Each row was made from one walk, in order. Every step used is in the known rows, and no mark comes twice. Write each row's walk.
Known rows
relon -> fasiz: [  1   5   0 -12   6   1  13  -9 -13 -29  -4   1   1  -4  -8   9 -16  -3
   6  -3  -1   3  17  -9 -24  19]
fasiz -> relon -> leke -> sinif: [ 16  55 -41 -21 -21   5   0  -5   7 -23  12 -39  11 -10 -13  33  -7  13
  -3  35   5 -13  15  19  16  20]
fasiz -> sinif -> leke: [ -9  14  -6  28   4  16  31   7  -8 -13  -2   7   9  15  -3   4  38   6
  -1  -7 -20 -19 -17 -13 -59  -2]
dutova -> fasiz: [  7  -5  12 -19   2   3   4   5 -19 -22   9  13   1  -4  -3 -24 -16   0
 -14  -8 -10  20 -14  -7  -7  10]
relon -> fasiz -> sinif -> leke -> dutova: [-12  43 -22   6  12   6  48  -8 -18 -37 -18  28  -1  28 -22  29  20   7
   3   7 -18 -30   0 -16  34  -7]
leke -> sinif: [ -3  26 -26 -12  -8  -7   3   2   7  18  14 -10   7  -4  17   9  25   5
 -19   9   1  -5   3  -7  64 -23]
leke -> relon -> nadome: [ 20 -24 -35   1  21   0  15 -46  46  15  -4  -1  -5  -2 -19  38   5  -3
   5  11   4   6 -19  31  20  25]
nadome -> relon -> fasiz -> sinif: [  0  -9 -15  -4  -1  13  11  -4  29 -18   4   6  25  10 -54  -4  11   2
   4  12   0 -13   5 -15 -49  62]
leke -> sinif -> fasiz -> dutova -> tida: [ 17  42 -33 -15  -5 -23  12   2 -17 -18  -2  17  19  20  22 -12 -59  22
 -58  20  -9  15 -12  -5  30 -24]
sinif -> leke -> relon -> fasiz: [ 19  23   7  -3  25  21  39 -12 -13 -24 -15  12  12  -5 -14  39   6  -2
  13   1 -16   3  -4  18 -59  -3]
nadome -> relon: [  7 -12  -3  -8  -3  14  -7  -4  27  14   9   3  17   9 -14  -2   5   2
  10  17   8  -4  -6  10 -21  34]
leke -> dutova -> tida: [  6  25 -14  -3  10 -17  12  -2 -13  -8 -20  32 -17  29  -9  20 -51  10
 -16  16  -8  -5  -1  21 108   0]
fasiz -> sinif -> leke -> relon -> nadome: [ 10  -9 -37  28  25  15  47 -41  39   4  -4   9   5  15 -23  43  47   2
   2   5 -14 -12 -35  15 -42  20]
leke -> sinif -> fasiz -> dutova -> tida -> kago: [ 17  52 -49  -1 -13  -6  -3 -15 -40 -23  -2  20  39  39  50 -17 -54  21
 -66   3   0  24  -9   9  31 -29]
nadome -> relon -> leke: [ 23  -1 -36   5 -14  16  -3  -7  29  -8  23  -6  19  19 -14   4 -13   8
  35  21  14  -1   6  21  -5  42]
relon -> fasiz -> sinif: [ -5  -2  -9   0   0   3  19  -2   4 -34  -6   2   8   2 -38   2   5   0
 -11  -5 -10 -13  11 -25 -32  27]
sinif -> leke -> relon: [ 20  21   7   9  17  18  28  -6   2   6  -9  14   8  -1  -2  28  23   1
   8   4 -13   1 -20  26 -41 -16]
nadome -> relon -> leke -> sinif -> fasiz -> dutova: [ 33  38 -73 -24 -29   4   4 -12  27  -8  28   0  49  23  21  -8 -21  27
  -8  35  17   4  -4   2  25   1]
relon -> leke -> sinif: [ 17  37 -54   5 -17  -2   8   0   1  -1  24 -10   9   7  13  23  10  12
   1  12   5  -4  13   9  65 -15]
tida -> kago: [ -2  14 -14  17  -8  13 -13 -21 -22  -3   3   2  18  21  23  -6   7  -1
  -9 -18   5   8   2  12  11  -7]
kago -> tida: [-13 -30  -9 -10  10   6   2 -15  -7  14   8 -11  -4  12   8   4  16   3
  10   8  11   5  -6  -8 -38   0]
dutova -> leke -> sinif -> fasiz -> relon -> nadome: [ 14  94 -30 -17  13   5  17 -51 -42 -26   2 -23   0   0  16  26 -27  14
 -23  23  21   7 -15  27 -40  56]
nadome -> relon -> leke -> sinif: [ 21  25 -54  -7 -20  10   0  -3  32  13  34 -13  29  16   1  16  13  15
  12  28  15  -5   8  18  51  19]
dutova -> tida -> kago: [  9  16  -7  28   6  10  -7  -8 -39 -15  -7  18  12  33  15   3 -48   4
 -24 -13  -4  16   0  27   8   8]
leke -> dutova: [ -3  25 -19 -16   1 -11   7 -11   2   2 -10  22  -9  17  -4  13   2   5
  -2  17   2 -14   3   8 103 -22]
dutova -> fasiz -> sinif -> leke -> relon -> nadome: [ 16 -14 -26   8  25  18  50 -35  13 -15   0  20   8  10 -28  14  28   3
 -11  -1 -24   5 -47   8 -52  31]
sinif -> fasiz -> dutova -> tida: [ 19  11 -14  -6   0 -15  11   1 -25 -37 -17  26  14  18   7 -23 -80  17
 -35  12  -7  18 -13   2 -34   4]
dutova -> leke -> relon -> fasiz -> sinif: [ 26  43   7   8  14  11  35 -16  -5 -23 -20  23   6   5 -58  19  -3  -1
 -16  -3 -11   4   3  39 -53  52]

Write each row's walk
[ 26  28 -37 -22  -9  -5  19 -12 -26 -37   5  22  -4  23 -10  -3 -37  12
   6  12  -2   7   0  18 102  -6]
relon -> leke -> dutova -> fasiz
[  3  60 -20 -10  -7  -8  14  -6 -27  -2  15  -7  18 -12  45  -8   2  11
 -31  10   7   4  -5 -21  28 -47]
leke -> sinif -> fasiz
[ 40  37 -34  -8  16   0  25 -58  11 -16 -17  26  12  26   0  13 -41  12
 -15  11  14  29 -29  55 -54  35]
sinif -> fasiz -> dutova -> leke -> relon -> nadome
[ 13 -21 -28 -41  -5  10  -4 -11  50 -25  -2  13  27  24 -38  -2 -17   7
   4  19   4   4   6   2 -33  54]
nadome -> relon -> fasiz -> dutova
[  2  21 -16 -13  14   4  13 -49  -5 -39  -7 -29  -1 -15  -2  14 -35   6
  -4  25  17   1 -17  -4 -74  53]
sinif -> fasiz -> relon -> nadome
[-13  39 -22  14   8   3  38  -7 -14 -11 -11  28  -2  36 -12  21  40  10
  -8   8 -16 -34 -13  -6  54 -22]
fasiz -> sinif -> leke -> dutova
[ 32  41  18   5  13   8  13 -12  -9  11 -12  18   2   7 -17  16  -9   0
  -7  -1   0  15 -10  63 -18  21]
dutova -> leke -> relon
[ 10   8  -4  21  11  17  37   0  20   2 -11  14  15   4 -25  24  46   2
  -9   5 -23 -13 -24  16 -51 -11]
fasiz -> sinif -> leke -> relon
[ -4  49 -30  40  10  13  29 -12 -47 -25 -19  41  12  64  -1  21  -4  12
 -26  -4 -21 -17 -14  18  56  -8]
fasiz -> sinif -> leke -> dutova -> tida -> kago
[ 22   6   6 -16  11   7  16 -18  14 -20 -16  10   5 -16 -33  24 -11  -5
   0   6  -5   8   5  19 -18  10]
leke -> relon -> fasiz
[  3  51  23 -21  -1   8   6  -9 -30 -41 -13 -22   8 -28   0  -9 -32   7
 -12  23   8   0  -8  -5 -85  22]
sinif -> fasiz -> relon
[ 25  60 -11  -9 -13  12  11 -13 -30 -61  -2 -33  15 -17  -5   6 -48  13
   5  27  12  -2   3   7 -71  29]
sinif -> fasiz -> relon -> leke
[ 22  84 -30 -23 -11   1  20 -26 -30 -57 -13 -13   4  -2  -8  20 -52  16
   7  42  15 -13   6  15  27   4]
sinif -> fasiz -> relon -> leke -> dutova
[  3  40   1 -59   0  -1   6 -12 -23 -40 -17   4 -11  -3 -42  -7 -26   5
 -22  32  -8  -4 -12  11  37  26]
leke -> dutova -> fasiz -> relon
[  4  22  -8 -32   5  -9  13  -7 -25 -15  -6  32  -7  12 -10 -11 -12   4
 -14   7  -5   3 -13   1  95 -11]
leke -> dutova -> fasiz
[  6  -5  -5 -19   5  15   2  -6  18 -17   7   5  19   6 -26   5  -9   1
  18  13   9  -1   9  -3 -28  55]
nadome -> relon -> fasiz
[  7  40 -27  17   4  -1  -3 -21 -36 -16 -17  37   4  50  10  15 -44   7
 -24   2  -3   0   2  34 115 -10]
leke -> dutova -> tida -> kago
[ 27  56 -52   2 -19  10  10 -16  -6  -4  34 -10  38   4  28   0 -12  20
   4  29  22   2   1   2  30  -2]
nadome -> relon -> leke -> sinif -> fasiz
[ 22  18 -54  -5 -12   6   4 -18  26  -3  13  16  12  36 -15  21  -9  13
  33  36  16 -16   8  31  98  22]
nadome -> relon -> leke -> dutova
[ 18  -6 -30  14  32  16  37 -44  25   7  -4   5  -1   9   2  50  23   0
  19   4  -4   1 -30  30 -25  17]
sinif -> leke -> relon -> nadome
[ 23  17 -53 -13 -16   9  20 -14  20 -25  17  30  19  36 -44 -13  -3  16
   1  26  -3 -10  -9  11  76  36]
nadome -> relon -> leke -> dutova -> fasiz -> sinif
[  5  12  26 -46   0  11  -1  -1 -21 -42  -5 -18   0 -19 -35 -19 -27   0
 -18  14  -7  10 -14   4 -68  46]
dutova -> fasiz -> relon
[ 31  24 -46   8   2  -2  10  -8  14 -19   1  29   5  44 -23  28 -64  20
  19  39   5  -7   7  45 104  40]
nadome -> relon -> leke -> dutova -> tida
[ -2  20 -20 -14  -4 -10  22  -8 -13 -22  -6  31   0  16 -36 -22  11   8
 -35   7 -19 -11 -16 -11  75  -8]
leke -> dutova -> fasiz -> sinif
[ 24  51 -34 -41  -6   9   4 -11  24  -6   8  23  27  38 -21   7  -8  15
 -15  21   9  10   9  33 -10  58]
nadome -> relon -> fasiz -> dutova -> leke -> sinif
[ 29  53 -67 -17 -28 -13  12  -9   2 -27  16  -8  29  15  33  -4 -28  23
 -22  20   8   6   2  -3  32 -34]
relon -> leke -> sinif -> fasiz -> dutova
[ 44  59   2 -15   4   3  19 -20 -15 -18 -21  27  23  12  -7  -9 -38  12
 -29   9   3  26 -22  52 -60   3]
sinif -> fasiz -> dutova -> leke -> relon
[ 21  68 -47  11 -17  -6  20  -6 -33 -22  20 -16  22  -3  43   4 -17  17
  -6  13  14   5   6  -7  38 -37]
relon -> leke -> sinif -> fasiz
[  7 -11 -10 -40  13   7   6 -39   0 -42  -1 -21 -11  -9 -31   4 -33   1
 -11  16   0  12 -21  10 -47  78]
dutova -> fasiz -> relon -> nadome
[ 27 -12 -19 -38   1  -3  12 -15  38 -24 -23  17  15   6 -41  17 -17   0
 -12  17 -10  11   4  22 -35  14]
leke -> relon -> fasiz -> dutova
[ -2  44 -14  17  22  -2  55   2 -39 -50 -28  45  -5  39 -32  35 -27  12
 -13  10 -28 -21   0  -3  20  15]
relon -> fasiz -> sinif -> leke -> dutova -> tida
[  9  65 -12   1  -1  -1   7  -1 -25  15   6   1   3  12  14  11  12   8
 -19  -2   4   6   2  31  45   7]
dutova -> leke -> sinif
